Every row comes from one small tree of marks. The marks that hang from a mark follow it in brackets, in alphabetical order. Every link used is in the known rows. Which tree was each row made from?
In the rows, zero is written as 128.
Known rows:
X{F{B} H}: [137 136 135 112 127  99 102 159  95 111 147 118 164  84  83 119 126 145
 176 105 125 183  94 127 107 160 186  88]
Y{F{R}}: [122 150 128 132 101 129 136 152  86 123 159 107 119 134 128 141 132 121
 138 135 122 126 133 139  98 138 155 130]
H{N{F{R}}}: [ 94 174 139 147 113  98 140 181  92 113 151  96 119 158 138 169  92 131
 152 104 122 151 127 125  75 153 122  72]
F{B N}: [154 140 125 120 144 108 119 143 111  97 165 112 135  96 119 118 105 108
 181 115 101 145  98 112 111 117 116 109]
X{H{N}}: [116 154  99 127 132  93 100 166 140 144 120 141 135 123  78 145 142 153
 128 113 155 164 114 121 117 167 123  72]
F{N}: [137 146 106 121 133 111 135 148 123 133 148 130 124 112 120 118 125 116
 155 121 119 121 115 118 130 143  97 121]
D{B N}: [142 120 118 133 165 166 160 171 134 136 110 126 135 103 110 103 159 148
 119 157 114  97 128 134 105 131 151 130]
Y{F{B N R{H}} K}: [132 177 130 100 105  99 115 187  69  75 176 119 168 100 159 147 122  90
 156 136 102 156  98 148  96 108 154 138]
N{F{B{K} R}}: [132 158 166 138 110  96 140 131  82  99 187  94 107 149 182 149  83 109
 136 103  95 127 137 138  79 126 149 136]
H{N{F{B R}}}: [113 169 163 142 125  95 125 179  78  83 169  77 128 141 129 169  69 129
 176 106 105 174 113 118  61 127 142  64]
H{N{F}}: [100 158 133 141 133 116 139 170 128 116 128 111 120 146 129 139 114 138
 157 100 120 167 118 108  87 149  99  38]
D{R}: [104 133 119 124  92 116 117 134 103 131 111 123 107 123 141 115 136 158
 136 134 154 121 112 129 134 145 136 157]
X{F{B N R}}: [136 157 143 124 122  88 134 173  58  85 189  94 152  96 119 131  88 115
 203 122  97 148  97 132  83 143 142 128]
Y{K}: [115 130 152 120 142 143 113 127 120 117 128 135 154 138 167 138 141 118
 120 145 121 122 146 139 151  95 131 140]
N{F{B{K} R} H}: [135 148 131 125 109  75 157 148  92 124 181  96  88 166 200 123  69 107
 159  71  88 145 146 161  88 126 168  89]
F{B R{H{N}}}: [123 164 133 125 105  71 114 178  96  84 146 107 158 122 105 175  87 129
 128 139 131 183  94 144  67 132 146 111]
X{F{B R} H{N}}: [115 169 136 127 123  70 101 192  73 102 161 101 162 106  67 156 104 154
 176 112 132 189  95 136  73 174 170  79]
F{B N{H} R}: [152 147 101 112 131  68 136 173  91 118 181 104 113 126 141 124  70 106
 195  92  96 141 122 151 111 124 145 108]
N{H}: [133 122  99 112 124 107 144 150 136 150 120 134 113 142 142 100 113 129
 149  97 123 140 137 151 135 131 139  86]
Y{F{B N R} K}: [135 167 146 113 125 121 109 169  61  84 201 101 149 114 165 136 122  94
 183 136  85 132 119 136 107  90 146 136]
R{F}: [138 124 150 134 107 106 130 134 152 151 144 143 142 123 137  99 143 119
 136 100 119 158 105 120 121 154 105 113]
Y{F{B N{H}} K}: [142 143 112  91 144 119 121 178 100 109 171 119 136 115 166  90 128  94
 214  99  77 159 121 139 126  87 140  61]
N{F H}: [117 136 108 114 123 113 163 163 128 142 122 120  96 151 165 104 100 121
 174  64 110 160 139 137 115 141 148  41]
D{B R{F} Y}: [134  92 141 132 105  97 148 140 134 181 134 124 138  91 137  96 164 134
 121 108 151 123  73 147 136 155 149 104]
D{B R X}: [114 123 122 132 134 154 127 174 118 153  93 133 108  91 135 104 166 170
 131 133 176  82  74 137 141 156 158 173]
F{B R}: [137 139 154 130 122 107 115 133  84  94 168  93 137 127 131 156  87 122
 144 132 114 135 125 138 103 105 165 159]
X{F H{N}}: [107 156 110 127 128  94 112 184 116 136 120 136 157 105  67 129 149 162
 160 109 146 187  97 123  98 196 130  49]
D{B N{H} X Y{K}}: [127 106 139 104 189 148 175 221 150 155  88 150 142 105 127  79 169 130
 119 102 135  64 131 170 171 129 222  99]

Write each row's tree:
[162 134  94 108 136  72 138 144 129 137 172 130  99 130 154  83  99 103
 165  87  86 136 121 141 119 120 112  97] => F{B{K} N{H}}
[165 127 120 110 128  66 130 166 143 144 175 135 127 109 138  65 103  96
 208  58  88 191  88 121 113 141 100  59] => R{F{B N{H}}}
[124 166 131 130  98  54 120 158 110  99 162 118 143 137 127 167  96 125
  96 145 126 158 110 157  69 138 122 131] => F{B{K} R{H{N}}}
[163 148 133 114  95  49 134 147 155 129 176 157 150  96 143  90 133  91
 128  99 101 175  73 124  91 163  78 123] => R{F{B{K} N} H}
[130 145 132 119 117  90 148 173  83 107 163  83 105 147 166 134  56 113
 188  66  97 166 137 151  90 118 184  68] => N{F{B R} H}
[116 172 163 146 115  82 132 153  91 102 186  87 112 160 158 162  81 118
 143 104  96 150 126 130  57 134 119  86] => H{N{F{B{K} R}}}
[121 163 134 122 118  88 130 188 119  77 128 110 149 113 121 153  94 127
 158 100 122 212  82 116  60 140 131  31] => R{H{N{F{B}}}}
[108 173 148 112 106 100 100 198  75  73 157 110 175 122 138 169 124 119
 144 152 114 185 104 149  75 104 151 100] => Y{F{B R{H{N}}} K}
[157 148 120 114 132 125 119 153 101  96 177 104 127  92 114 105 129 106
 203 111  88 154  93 102  93 120 127  83] => Y{F{B N}}
[144 141 138 116 137 107 131 161  92  90 167 110 154  83 109 103 111 121
 208 112  96 163  85 113  92 142 128  92] => X{F{B N}}
[143 143 150 135 111  91 122 110  92 109 184 106 117 142 158 150  96 114
 110 135 106 113 140 148  99 109 146 171] => F{B{K} R}
[ 87 149 212 117 135 123 162 219  91  98 114 127 172 106  99 110 159 131
 131 123 136  75 133 151 140 174 243 165] => D{N X{F{R}} Y{K}}
[126 155 129 125 128  70 102 159 116 121 158 126 148 108  86 123 137 151
 152 114 119 185  98 127  83 170 133  65] => X{F{B{K}} H{N}}
[155 129 151 117  95  83 116 153 147 114 144 142 169  95 126 109 124 112
 135 100 117 205  76 125  93 146 132 104] => R{F{B} H}
[143 150 144 107 144 139 107 162  97  84 180 114 150 101 156 110 143  98
 191 128  81 145 107 115 117  87 125  99] => Y{F{B N} K}
[136 142 148 122 101  65 109 175 152 111 144 138 175 102 102 119 124 123
 142 108 118 225  63 115  69 156  97  61] => R{F{B} H{N}}
[112 149 156 121 102 130 138 180  88  80 109  88 107 104 127  93 116 163
 183 111 117 148 111 101  77 146 182 123] => D{N{F{B}} R}
[112 150 112 122 106  97 165 178  94 137 142 103  97 164 175 129  81 119
 165  74 114 145 147 158 105 145 165  76] => N{F{R} H}
[107 167 109 126 127  99 118 182 128 136 122 124 123 132 101 148 128 147
 149  77 143 183 115 112  99 175 128  31] => X{H{N{F}}}
[140 140 156 129 122 111 136 118 114  99 164 105 107 137 170 123 102 113
 142  94  92 145 128 118  92 118 133  99] => N{F{B{K}}}
[162 144 128 109 107  64 121 171 143 111 159 145 167  80 119 105 121  96
 163 102 108 201  60 117  94 156 100  98] => R{F{B N} H}
[107 166 146 125  98  68 125 199  79  76 149 103 179 105  90 160  97 140
 159 137 124 200  76 145  49 158 153  86] => X{F{B R{H{N}}}}
[119 149 127 129  92  74 122 176 164 141 121 158 165 116 104 120 146 128
 119 111 138 204  79 122  89 179  75  67] => R{F H{N}}
[109 153 149 123 109 146 122 153  76 114 159 114 147 144 173 146 145 110
 137 149 115 116 148 151 122 105 161 149] => Y{F{R} K}
[150 165 112 115  93  51 138 154 101 101 183 128 134 112 151 150  96  97
 119 134 111 130 106 155  89 141 125 172] => F{B{K} N R{H}}
[126 149 169 119 123 138 102 154  64  85 180  95 153 129 168 150 123 107
 159 143  94 137 132 144 106  80 177 145] => Y{F{B R} K}
[119 153 131 122 138  86  92 182 104 106 142 117 167  94  61 131 127 158
 182 107 128 205  81 114  82 168 152  38] => X{F{B} H{N}}
[119 178 137 136 112  62 113 171  90 116 179 101 114 147 129 167  95 131
 139  84 122 167 123 133  70 163 145  78] => X{H{N{F{B{K} R}}}}
[135 159 117  97 129 101 124 187  69 109 193 106 130 131 177 116 105  92
 204 103  79 145 127 158 113  93 157  92] => Y{F{B N{H} R} K}
[112 120 187 116 150 125 123 160 137 122 111 142 154 118 136 129 156 111
 107 108 149  82 124 145 185 124 187 137] => D{X Y{K}}
[117 178 136 129 119  74 106 192  79 103 163  90 131 131 105 178  84 138
 164  83 124 193 110 122  72 158 168  56] => X{H{N{F{B R}}}}
[128 153 162 133 115 110 131 153  72  84 170  79 126 131 157 164  70 115
 167  95 102 151 125 128  81 117 177 111] => N{F{B R}}
[164 136 145 125 128  85 120 150 134 122 181 128 147  92 127  92 119 104
 186  93  91 173  78 104 102 142  88  99] => R{F{B N}}
[137 147 136 118 102  83 119 155  88  86 150 112 155 114 127 167  86 117
 123 140 131 159 107 155  91 121 176 156] => F{B R{H}}
[168 130 117 114 116  51 143 144 156 162 189 149 111 126 166  57 117  94
 178  66  79 169 102 130 111 150  83  83] => R{F{B{K} N{H}}}
[149 130  98 113 116  70 151 174 157 176 155 154 121 126 146  62 127 102
 182  63 103 170 103 131 126 172  83  66] => R{F{N{H}}}
[121 165 137 125 106  74 138 162 134  95 142 119 132 130 141 144 106 121
 128 101 106 189  98 123  57 147 110  52] => R{H{N{F{B{K}}}}}
[122 155 124 109 132 143 123 160 106 118 157 135 142 116 155 111 163 102
 168 130 100 125 125 125 134 112 110 108] => Y{F{N} K}
